Every row comes from one small tree of marks. Brackets hold a mark, then the marks that hang from it, in the order of their numbers. Every link used is in the known rows. Which tree was each row made from?
Known rows
{q626 q554 q704}: [  3  22 -13 -23 -19 -30 -28   5 -16 -19 -49  -6  -9  17 -19  -6 -19  -1
   6  28 -17  -1  14 -30 -18   5 -35   4 -34   3   7  18   2  27  23  24
  -2  19]
{q554 {q361 {q406 q207}} {q626 {q704 q670}}}: [  8   7   4 -10  -3  -1   0 -13 -40  18   3  -2   6 -26 -19   3 -31  -8
   8  16 -45   6 -20  -2  -5  21   1 -15 -47   8  22  15  -3 -22 -16 -15
 -22  -2]
{q554 {q626 q704}}: [  1  16 -11 -19 -17 -26  -7   2 -15 -16 -38   1 -11   0 -34  -4  -3   8
  12  14 -28 -13  10 -23 -27  12 -19 -14 -20   8   2  20  -6   8  -7   9
 -12  20]
{q421 {q554 q361 {q626 {q704 q670 q959}}}}: [ -2  19  -6 -30  -6 -38  -1  14 -63  15  12   9 -18 -19   5  21 -28 -13
  -1  -3 -37   2 -15   0 -22  17 -17  16 -61   8  -1  30  12  16   4 -25
 -14 -19]
{q361 {q406 {q207 q959}} {q554 {q626 {q704 q670}}}}: [  7  31 -23  16  12   8 -13  -9 -26  25  14  -6   6 -28  -3 -20 -28  -3
   1  26 -51  -1  -6 -21  14  13  22  -6 -24   1  23  16 -19   7 -28 -20
 -13  11]
{q704 q670}: [ -2   0 -14 -26  -8 -31  -8 -21   2 -28 -24 -14 -13  -1 -29   0 -14   6
  12   8  -6  -1  12   9 -43  10  -6  22  32 -16  17  21   9 -12  14  -6
   2  21]
{q26 q287}: [ -3  -6  -7 -31 -11 -28 -10 -10  28 -33 -50 -12  -1  19 -49   1 -14   9
  10  19  -2 -15   8   7 -43   9   9  14  45  -7  19  14   0 -23   6  24
 -11  43]
{q819 {q554 {q361 q406} q626}}: [  4  26   5 -38  25  15  11   5 -38  -4 -24  18   6 -22 -19   0 -27  -1
   0   6 -25   0 -33   5  12  21  20   4 -25  16  39  13 -11 -32   2  31
 -11  20]
{q172 q207 {q988 q200}}: [  8 -27  20 -57  -3 -19 -59 -21   4 -18 -27 -33 -53 -18 -39 -14 -13  -8
   6  15  32  21  -4 -14 -32 -11   5   5   3 -17  22  41 -20 -25   3 -23
  -9  35]
{q172 {q988 q200}}: [ 15 -19  24 -49   8 -24 -42  -9  22 -29 -30 -28 -44 -14 -48  -2  -5   2
   6  16  13  13   0 -11 -45  -4  -3  12  22 -14  24  36 -17 -30  -3  -7
  -2  31]
{q554 {q361 {q406 {q207 q959}}} {q626 q704}}: [ 20  20   6 -20  15  11  -4  -4 -17  29 -21   2   1 -25 -34  -9 -33  -2
  -3  19 -46  -1 -29 -35   5  23  24 -30 -42  10  26  17  -8   7 -32  -2
 -26   8]
{q287 {q508 {q361 q406}} {q954 q726}}: [-13 -16 -10 -27  -3 -40 -12 -31  22 -63 -31 -15  14  -3 -59  -3  -6   8
  -5  32  33  -7  11  52 -24  -6  79   9  89   6  39 -11  23 -97  22  88
 -23  69]
{q819 {q554 q361 {q626 q704}}}: [  3  24   3 -40   9  -8   4  23 -50   4 -34  18  -6  -1 -15  -3 -24  -7
   3  10 -32 -11 -11 -18 -10  23  -3  -5 -72  16  19  23  -6   2  -6  19
  -9   5]
{q287 {q508 {q361 q554}} {q954 q726}}: [-18 -17 -25 -14   1 -45 -12 -17   5 -49 -32  -2   7  15 -39 -18 -13   5
  -6  28  32 -14  29  34 -24  -1  83  19  66   5  44 -10  14 -82  17  78
 -22  74]
{q421 {q554 q361}}: [  0   2   1 -44  12 -12   5  -6 -26  -1 -51  10  -5  10 -29   7 -24   1
  -1  10   0  -1 -21  -1 -21  20   3  18 -16  -6  38  18   3  -9  20  22
  -9  14]
{q172 {q207 q959} q988}: [  9  -5   5 -45  13 -18 -46 -24  10  -5 -25 -25 -33 -19 -27 -22 -25   4
  -2  12  22   4  -9 -18 -27  -5  26   8  21 -18  20  41  -2  23 -11 -27
 -10  28]
{q508 {q361 {q406 {q207 q959}}}}: [ 13  22 -10 -16  23  14  -6 -23  18  15 -48 -15  -4 -12 -38 -11 -31  -1
  -7  30   6  -2 -25   6   4   3  61   6  27  -4  49   6  -1 -30  -8  20
 -24  32]
{q279 q670}: [ -4   4 -12 -22 -11 -26 -17 -15  11 -28 -38 -21 -20  11 -35  -7  -9  12
  21  14   6  -5   6  -8 -47  11  -8  25  39 -17  14  29  14   1  17  12
   4  18]
{q819 {q554 {q626 {q704 q959}}}}: [  0  37 -22 -26  -6 -21 -11  25 -31   3 -21   9 -19  -6  -6   9 -18 -15
   7   1 -34  -9   2 -17  -2   8  -8  13 -40  16   0  31 -10  21   5  13
 -12   8]
{q361 q406}: [  3  11  -9 -27  -8  -1  -5 -23  19 -34 -38  -7   0  -9 -42  -3 -12   5
  10  23  -2   6  -9   5 -12   5   4  14  45  -6  28  16  -1 -30  22  29
  -9  40]
{q26 {q287 q508 {q954 q726}}}: [-22 -39  -9 -33 -12 -70 -26 -23  42 -70 -35 -18  17  28 -76   1  -6  14
   5  20  11 -27  35  30 -54   7  55   5  96  -4  17   0  14 -64   5  75
 -16  66]
{q626 q554}: [  4  17 -14 -24   0 -25 -22  -6  -8 -20 -56  -6  -9  15 -25  -4 -20   2
   6  13  -7  -1   7 -22 -17   8 -17  13  -4  -1  20  14   1  12  24  26
  -2  26]
{q26 {q287 q508}}: [-16 -11  -6 -30  -2 -37 -17 -19  30 -40 -48  -7   7  21 -61   3 -14  14
   8  16  -7 -12  15  18 -41   2  22   8  63 -10  14   8   5 -40  10  61
 -12  50]
{q819 q554}: [ -3  17 -13 -40  13  -7  -6   0  -5 -15 -55   3  -7  15 -28  -3 -19  -2
   8  11  -1 -10   1  -2 -10  11   8  26   4  -6  32  20  -9  -9  20  34
   3  25]
{q26 {q287 {q508 {q361 q406}} q954}}: [-16  -7  -2 -21  -3 -37 -14 -24  39 -58 -29  -8  12   6 -59   3 -15  14
  -2  33  18 -11   6  62 -26  -6  85  11  84   8  35 -11  17 -98  12  87
 -27  66]
{q670 q279}: [  7   0 -18 -23 -17 -26  -4 -12  13 -33 -52 -11  -8   0 -36  -5 -13  12
  27  11   4   0  19 -22 -30  20 -10  13  33  -8  12  39  14   6  26  15
   3  19]
{q819 {q554 {q361 {q406 q207}} q626}}: [  6  18   0 -23  35  28   5  -6 -38  31 -34  14  12 -15 -25   1 -37 -12
   3   5 -33  -1 -38  -3  29  25  31  -2 -44  13  51  10 -20 -33  -9  28
 -20  12]
{q554 {q361 q406} {q626 {q704 {q670 q279} q959}}}: [ 12  20  -7 -21 -28 -26   3   6 -36 -17  30  -6 -10 -54   4   9 -31  -7
  18   5 -37  21  -6  -7 -18  23 -16  10 -19  14 -12  49  28   5  15 -27
 -12 -12]
{q361 q406 {q554 {q626 q704}}}: [  0  32 -19   3 -15   6  -3  -1 -26 -14 -11  11   8 -19 -12 -17 -12   3
   9  30 -32   1  -3 -15  11   6  -1  -1 -14  15  21  14 -20 -14   4  20
 -17  40]
{q361 {q406 q207} q554}: [  4  10 -25   5   4  26  -7 -28   3   9 -34   2  13  -3 -26 -17 -29  -8
   9  28 -13   8 -11  -8  24   7  29  17  21  -6  53   9 -26 -32  14  27
 -21  46]
{q421 {q554 {q361 q406} {q626 {q704 q670 q959}}}}: [  0  27  -2 -27  -8 -19   1   6 -58   7  27   7  -5 -37   6  22 -29 -12
  -4   7 -40  13 -30  16  -3  12 -12  16 -42  12   4  28   9  -5  11 -14
 -17 -12]

Write each row's tree
[ 10  12   5 -29   7   3   9 -11 -18 -15 -24  10   1 -28 -34  -1 -21   7
   6   6 -23   6 -29  -4 -10  18  12  -9  -1  13  30  13  -1 -31  -1  17
 -20  28]	{q554 {q361 q406} q626}
[ 14  22  -5 -19 -13 -11 -24  -5 -35  23  11 -11  -5 -21   9  11 -54 -30
  -2  19 -39  26 -21 -11   6   8 -12  21 -50   4  14  24   9   7  22 -13
 -21  -6]	{q626 {q554 {q361 {q406 q207}}} {q704 q670 q959}}
[ 11  34 -22  14  11  20 -12  -3 -16  26 -12   2   9 -19 -17 -25 -26  -2
   1  31 -47  -6 -11 -39  26  12  29 -15 -26   8  29  14 -29  11 -26   4
 -22  25]	{q361 {q406 {q207 q959}} {q554 {q626 q704}}}
[ 10  31  -7 -25   7  16  -1  12 -42  38  -8  14   1 -22  -5  11 -43 -30
   1   8 -46   7 -35 -13  30  18  16   4 -64  21  25  25 -17  -6  -2  13
 -30   1]	{q819 {q554 {q361 {q406 q207}} {q626 {q704 q959}}}}
[ 11  17   4 -39 -12 -24 -14  10 -31 -10 -43   1  -9   9 -16  -5 -31  -5
   1  25 -18   6  -2 -33 -22  14 -27   3 -57   7  15  19  12  20  20  18
  -8  12]	{q626 {q554 q361} q704}
[  8  30 -20 -25 -26 -37 -30  11 -11 -12 -30  -6 -21   6  -7   5 -27 -15
   2  15 -23   7  10 -32 -16  -1 -34  22 -25   6  -5  28   7  38  32  13
 -12  15]	{q626 q554 {q704 q959}}
[ 11   5   2 -15  16  15   3 -20 -21  19 -33   7  10 -20 -39   1 -32  -3
  10   6 -32   4 -33 -13   8  21  23 -16 -16  11  42  10 -12 -34 -14  12
 -28  20]	{q554 {q361 {q406 q207}} q626}
[  8  18  10 -30 -11  -2   4   0 -28 -14 -20  10   2 -25 -29  -3 -18   3
   4  22 -33   4 -22 -13 -12  17  -5 -17 -30  17  17  18   0 -19  -2  13
 -21  21]	{q554 {q361 q406} {q626 q704}}
[-12  19 -12 -14  -6 -36  -8   2 -51  -1 -13  -2  -5  -1 -10  13  -5   6
   5  11 -29 -14   5   3 -22  14 -28   0 -43   0   3  19  -4  10  -3  -6
   0 -10]	{q421 {q554 {q626 {q704 q670}}}}
[ 22  21   2 -26  33  12 -19 -14  -8  25 -39  -7   4 -11 -25 -10 -51  -7
 -10  19 -24  11 -31 -32  16  17  25  -2 -23   0  43  10  -2  10  -2  13
 -16  13]	{q626 {q554 {q361 {q406 {q207 q959}}}}}
[ 10  12   3 -19 -22 -20   6  -1 -41 -24  12  -4   3 -41  -8   0 -21   7
  19  17 -31  12  -2  -6 -22  28 -19  -7 -28  10  -1  39  23  -7   6 -16
  -2  -9]	{q554 {q361 q406} {q626 {q704 {q670 q279}}}}
[  5  33 -35  11 -34 -19  -6   7 -35 -18  39  -3  -4 -47  21  -6 -24  -8
  22  16 -37  17  13  -8   1  12 -12  23  -2  11  -8  44   7   8  19 -22
  -7   8]	{q361 q406 {q554 {q626 {q704 {q670 q279} q959}}}}
[  4  25 -39   9 -33 -37  -7  15 -38 -11  25  -3 -16 -28  20  -5 -23  -7
  24   5 -35   7  28 -24 -17  17 -19  22 -18   8 -15  49  11  29  13 -29
  -4   1]	{q361 {q554 {q626 {q704 {q670 q279} q959}}}}
[ -1  10   1 -30  20 -14   8   0 -46   8 -42  16  -2  -3 -25   9 -22   6
   0  -2 -18  -8 -23  -9 -12  24   3  -2 -37   8  30  14  -4  -8  -3  16
 -14   6]	{q421 {q554 q361 q626}}
[ 19  23   3 -23  15  -3 -24  -5 -28  23  -4 -15   1 -18  -5  -7 -50 -11
  -9  31 -41  13 -19 -23   2  16   2   0 -53  -3  22  17  10  21  -3 -14
  -8 -10]	{q626 {q554 {q361 {q406 {q207 q959}}}} {q704 q670}}
[  2  29 -21 -23 -28 -48 -32   7 -21 -15  -3 -16 -24  -3   6   8 -29 -17
   3  12 -26  11  15 -12 -27   0 -38  30 -23  -1 -12  31  17  34  30 -12
  -2   2]	{q626 q554 {q704 q670 q959}}
[ -2  20 -25  20  -7   6  -9 -13 -39  18   8   0  11 -20  -3 -11 -22  -8
  11  26 -45   2  -2  -6  15  10   5  -1 -31   5  25  12 -23 -19 -10 -10
 -17  16]	{q361 {q406 q207} {q554 {q626 {q704 q670}}}}
[ 12  41 -21  14  16  22  -3   2 -26  32 -19   2   4 -21  -8 -26 -28  -4
  -8  39 -23  -6 -16 -14  28   5  57 -11 -32  15  40   3 -18 -14 -29  12
 -30  30]	{q508 {q361 {q406 {q207 q959}} {q554 {q626 q704}}}}
[ 12  19   6 -36   6  -1  -9  -8 -19 -18 -37   2   3 -11 -18  -5 -35  -1
  -1  20 -12  18 -23 -10   0  12  -3  12 -12   6  34  12   7 -15  28  30
 -11  28]	{q626 {q554 {q361 q406}}}
[ 11  11 -11 -24 -29 -45   0  15 -40  -8  17  -5 -20 -34   2   9 -31  -8
  20  -5 -35  10   9 -22 -39  27 -23   8 -33  11 -18  52  31  24   8 -37
  -9 -19]	{q554 q361 {q626 {q704 {q670 q279} q959}}}
[-21  -1 -18   7  10 -44  -8  -3  -2 -34 -21  10   7  11 -36 -11 -15  15
   1  16   0 -24  19  38 -20   2  90   4  41  20  34 -13   2 -81 -14  72
 -31  65]	{q26 {q287 {q508 {q361 {q554 q626}}} q954}}
[ -5  20 -23   4 -14 -25  -6   4 -42 -11   4   3  -7  -9   0 -14 -11   3
  11  17 -35  -6  18 -12 -20  11 -13   7 -28   5   7  19  -9   3  -6 -14
  -4  19]	{q361 {q554 {q626 {q704 q670}}}}
[  0  36 -28   4 -23 -13  -9   2 -34 -11  39   4  -6 -40  14  -5 -22 -12
   8  17 -42  13   0   1   1   1  -3  24  -4  11   3  26  -5  -8   9 -18
 -15  22]	{q361 q406 {q554 {q626 {q704 q670 q959}}}}
[ -5  29 -21   6 -15  -5  -6  -4 -37 -17  17   4   5 -27   3 -13 -13   4
   9  28 -37   4   3   3  -2   7  -7   8 -12   7  14  16 -11 -19   3  -5
  -8  25]	{q361 q406 {q554 {q626 {q704 q670}}}}
[  0  20 -13 -21 -19 -43 -26   1 -28 -21 -21 -16 -12   9  -6  -2 -21  -2
   5  24 -22   3  19 -11 -29   5 -41  13 -32  -5   0  21  12  23  22   0
   7   3]	{q626 q554 {q704 q670}}
[  5  17 -26  -9 -36 -51  -8   9 -24 -19  11 -13 -21 -28  -1   9 -16  -3
  27  -3 -33   4  26 -20 -34  18 -32   9  -9   6 -26  51  23  31  10 -30
  -3 -12]	{q554 {q626 {q704 {q670 q279} q959}}}
[ 22  27   5 -27  14   8 -22  -1 -17  26 -32  -6   3  -8 -19 -11 -48 -11
 -11  33 -35  10 -26 -42  12  16   7  -9 -53   4  29  14   0  26  -3  11
 -16   6]	{q626 {q554 {q361 {q406 {q207 q959}}}} q704}
[ 14  21 -25  -1  21  26 -12 -22  15  16 -28  -5   9 -11 -25 -25 -35  -4
   0  28 -18   3 -15 -23  22  10  46  14  26 -11  49  13 -23  -7  -3  14
 -16  41]	{q361 {q406 {q207 q959}} q554}
[ -4  12   3 -30   2 -32   3   8 -66   6  -8   7  -4  -8  -7  13 -21   1
   0   7 -33  -7 -12   1 -29  23 -20  -2 -67   6  11  22   6   4  -5 -12
  -5 -16]	{q421 {q554 q361 {q626 {q704 q670}}}}
